Every row comes from one small tree of marks. Brackets hold a mark, then the marks that hang from it, in alphabetical order. Every link used is in the known rows. Which tree was each row made from?
In the rows, zero is written as 128.
Known rows:
(timamo muzado): [ 50  88 151 127 103 125 135 119  94 135 127 104 128  75 191 151 176 101
 103 128 122  98]
(muzado timamo): [ 62  85 122 138 117 143 133 129  94 133 124 147 128  87 184 149 166  90
 136 135 127 125]
(genenav debana muzado): [ 79  93 128 115 130 137 179 139 116 121 142 135 130  88 165 164 154  88
 114 130 134 126]
(sekad bami genenav): [108  85 134 137 101 112 141 112  96 119 137 135 121  89 178 165 154  90
 146 147 133  73]
(debana (bami (muzado genenav)) timamo): [ 68  79  98 103 109 138 179 145 119 158 105  93 119  82 151 137 141 105
 180  80 157 119]
(bami muzado): [ 77  92 129 130  87 120 152 119 111 139 123 114 121  76 191 149 157  89
 169 125 143 106]
(genenav muzado): [ 74  90 140 132 121 132 163 123 118 131 132 128 125  90 174 169 162  59
 105 144 132 127]
(bami debana (sekad genenav)): [103  99 146 139 110  88 102 112 124 129 143 139 128  79 177 166 130  81
 111 146 178  87]
(genenav (debana (bami sekad) timamo) muzado): [ 94  94  95  92 138 141 161 156 137 134 136 143 122  99 123 173 147 115
 117  93 158 132]
(timamo debana muzado): [ 53  87 179 118 102 132 135 109  74 138 144  99 121  76 184 157 192  77
 108 129 108 101]
(sekad (bami (muzado genenav))): [ 93  84  97 134  94 139 180 107 107 131 123  93 116  76 202 140 140  84
 165 113 142  81]
(bami debana muzado sekad): [ 81  99 121 133  92 109 124 101 127 138 127 118 121  76 195 156 130  82
 139 124 175  95]
(sekad (bami debana muzado) genenav): [ 92  82 125 134  89 101 144  96  97 125 127 128 127  76 182 157 133  82
 161 151 169  55]
(timamo (debana (bami sekad)) (muzado genenav)): [ 91  97 146 102 109 142 127 106  71 137 144  86 117  77 164 152 164  83
  80  88 147 114]
(genenav debana): [ 70  92 125 116 114 121 164 135 107 125 144 130 131  82 172 155 155 121
 150 119 126 109]
(genenav (muzado (timamo (debana bami)))): [ 70  85 141 104 129 167 148 119  57 129 133 152 124 101 134 172 180  44
 107 133 139 157]
(timamo debana): [ 64  90 168 121 105 120 146 112  92 140 145 124 118  84 171 166 178  68
 149 131 114 110]
(muzado (genenav (debana (bami sekad))) timamo): [108  98  77 108 137 162 142 147  88 125 139 136 128  87 156 137 128 123
 112  86 171 133]
(muzado genenav (timamo debana)): [ 75  86 139 140 127 161 148 126  82 138 141 122 127  79 179 140 164  58
 128 122 126 126]
(bami (debana timamo) (muzado genenav) sekad): [ 72  91 100 133 112 121 148 130 167 157 119  90 119  69 183 142 115  85
 150 101 177  91]
(timamo (muzado (genenav (debana bami)))): [ 65  91 112  92 117 150 168 137  70 128 130  89 132  74 160 135 151 135
  98  86 145 110]
(bami (muzado (genenav debana) timamo) sekad): [124  98  82 136 127 152 144 144 115 130 144 121 128  65 200 123 123 108
 145  92 173 112]
(timamo (muzado genenav)): [ 61  87 140 132 109 141 151 122 102 141 124  74 124  65 200 136 160  92
  92 115 131  99]

Write each row's tree:
[103  94  89 113 101 146 117 117  85 137 118 146 118  91 170 150 144  99
 149  98 176 127] -> (debana (bami (muzado timamo) sekad))
[ 40  72  98 121  98 123 172 116 130 144 112 120 120  86 175 160 143  97
 179 124 142  68] -> (sekad (bami (debana timamo) muzado))
[ 94  89 139 139 136 100 127 136 162 140 132 141 128  86 151 174 132  62
  97 147 176  98] -> (bami (debana timamo) (sekad (genenav muzado)))
[ 80  88  98 132 139 159 166 152  97 130 138 128 136  76 179 128 140 111
 134 111 141 119] -> (muzado (genenav debana) timamo)
[ 40  78 112 129 110 128 171 134 147 159 109  86 126  70 178 136 124  85
 162 110 160  92] -> (bami (debana timamo) (muzado genenav))
[110 104 106  92 126 138 159 134 104 120 146 143 126  99 141 176 147 102
  98 105 166 137] -> (genenav (debana (bami sekad)) muzado)
[132  97 165 109 104 105 103 111  77 127 157 139 120  90 135 176 160  83
 130 117 165 109] -> (timamo (debana (bami (sekad genenav))))
[ 78  90 112 131 147 160 163 147 101 120 139 159 136  89 169 153 155  84
 110 136 133 135] -> (genenav debana (muzado timamo))
[118  95 124 141 113 154 125 116 100 140 146 113 117  69 194 133 150  62
 147 106 158 120] -> (bami (muzado genenav (timamo debana)) sekad)
[ 28  73 110 122 115 124 168 116 129 142 115 136 123  95 167 169 150  97
 151 136 125  72] -> (sekad (bami (debana timamo)))
[ 62  87 168 125 110 143 147 112  80 138 144  78 122  67 187 141 175  68
  99 115 119 101] -> (timamo debana (muzado genenav))
[117 100 124 104  95 136 144 110  88 140 143  96 113  78 160 150 144  72
 148  84 169 121] -> (timamo (debana (bami (muzado genenav) sekad)))
[125  82 116 125  98 116 162 125  96 115 147 134 124  77 178 150 141 127
 186 127 154  61] -> (sekad (bami muzado) (genenav debana))
[118  80 126 138  88 111 145 110  97 124 133 128 121  79 185 156 149  92
 177 141 151  67] -> (sekad (bami muzado) genenav)
[137  93 129 154 138 132 102 137 118 120 143 161 131  86 173 161 148  57
  86 149 169 123] -> (bami (sekad (genenav (muzado timamo))))
[122 101 110 140  98 128 144 117 135 141 130  94 116  69 202 139 130  82
 145  99 169 104] -> (bami (muzado genenav) sekad)
[ 96  94  84  94 133 139 163 158 133 142 132 117 125  86 137 151 128 140
 139  68 160 118] -> (muzado (genenav (debana (bami sekad) timamo)))
[147 100 139 143  95  94 108 121 122 130 143 122 121  72 190 153 139  93
 154 126 180  88] -> (bami muzado (sekad genenav))
[ 48  88 120 131 128 128 132 128 147 154 122  83 129  68 185 140 138  95
  80 106 153  86] -> (bami (debana (timamo (muzado genenav))) sekad)
[ 46  83 116 132 110 138 135 114  95 139 113 135 131  77 191 144 142  74
 150 138 162 108] -> (bami debana (muzado timamo))
[138 104 132 132 118  99 118 138 120 118 161 146 131  77 169 159 140 123
 133 122 165  91] -> (bami (sekad (genenav debana)))
[136  99 136 116 118 115 121 125 105 119 139 144 125  98 139 178 141  68
  91 127 181 125] -> (debana (bami (sekad (genenav muzado))))
[ 53  76  96 131 102 149 149  98  83 130 117 141 127  82 199 149 140  82
 156 145 152  83] -> (sekad (bami debana (muzado timamo)))
[125 105  95 125 109 130 159 132 133 132 147  99 123  66 197 134 123 114
 154  84 168  97] -> (bami (muzado (genenav debana)) sekad)
[ 92  92 130 107 119 149 107 113  61 134 142 155 118  96 149 166 170  79
 125 109 148 137] -> (muzado (timamo (debana (bami sekad))))
[ 87  83 122  96 127 113 152 166 108 136 136 144 131  92 114 160 148 147
 167 103 154 104] -> (sekad (genenav (debana bami timamo)))
[100  74 112 120 125 118 164 153 125 126 146 146 127  87 151 159 151 139
 176 124 128  63] -> (sekad bami (genenav (debana timamo)))
[112  96 123 149 112 114  93 116 109 130 133 147 132  71 187 146 123  78
 135 138 198  90] -> (bami debana (muzado timamo) (sekad genenav))
[ 77  89  99  99 140 169 170 146  74 118 132 163 135 101 136 161 156  95
 109 118 151 149] -> (genenav (debana bami) (muzado timamo))
[ 74  89  86 104 138 168 169 146  69 127 128 132 137  87 150 133 141 120
 128  95 153 134] -> (muzado (genenav (debana bami)) timamo)
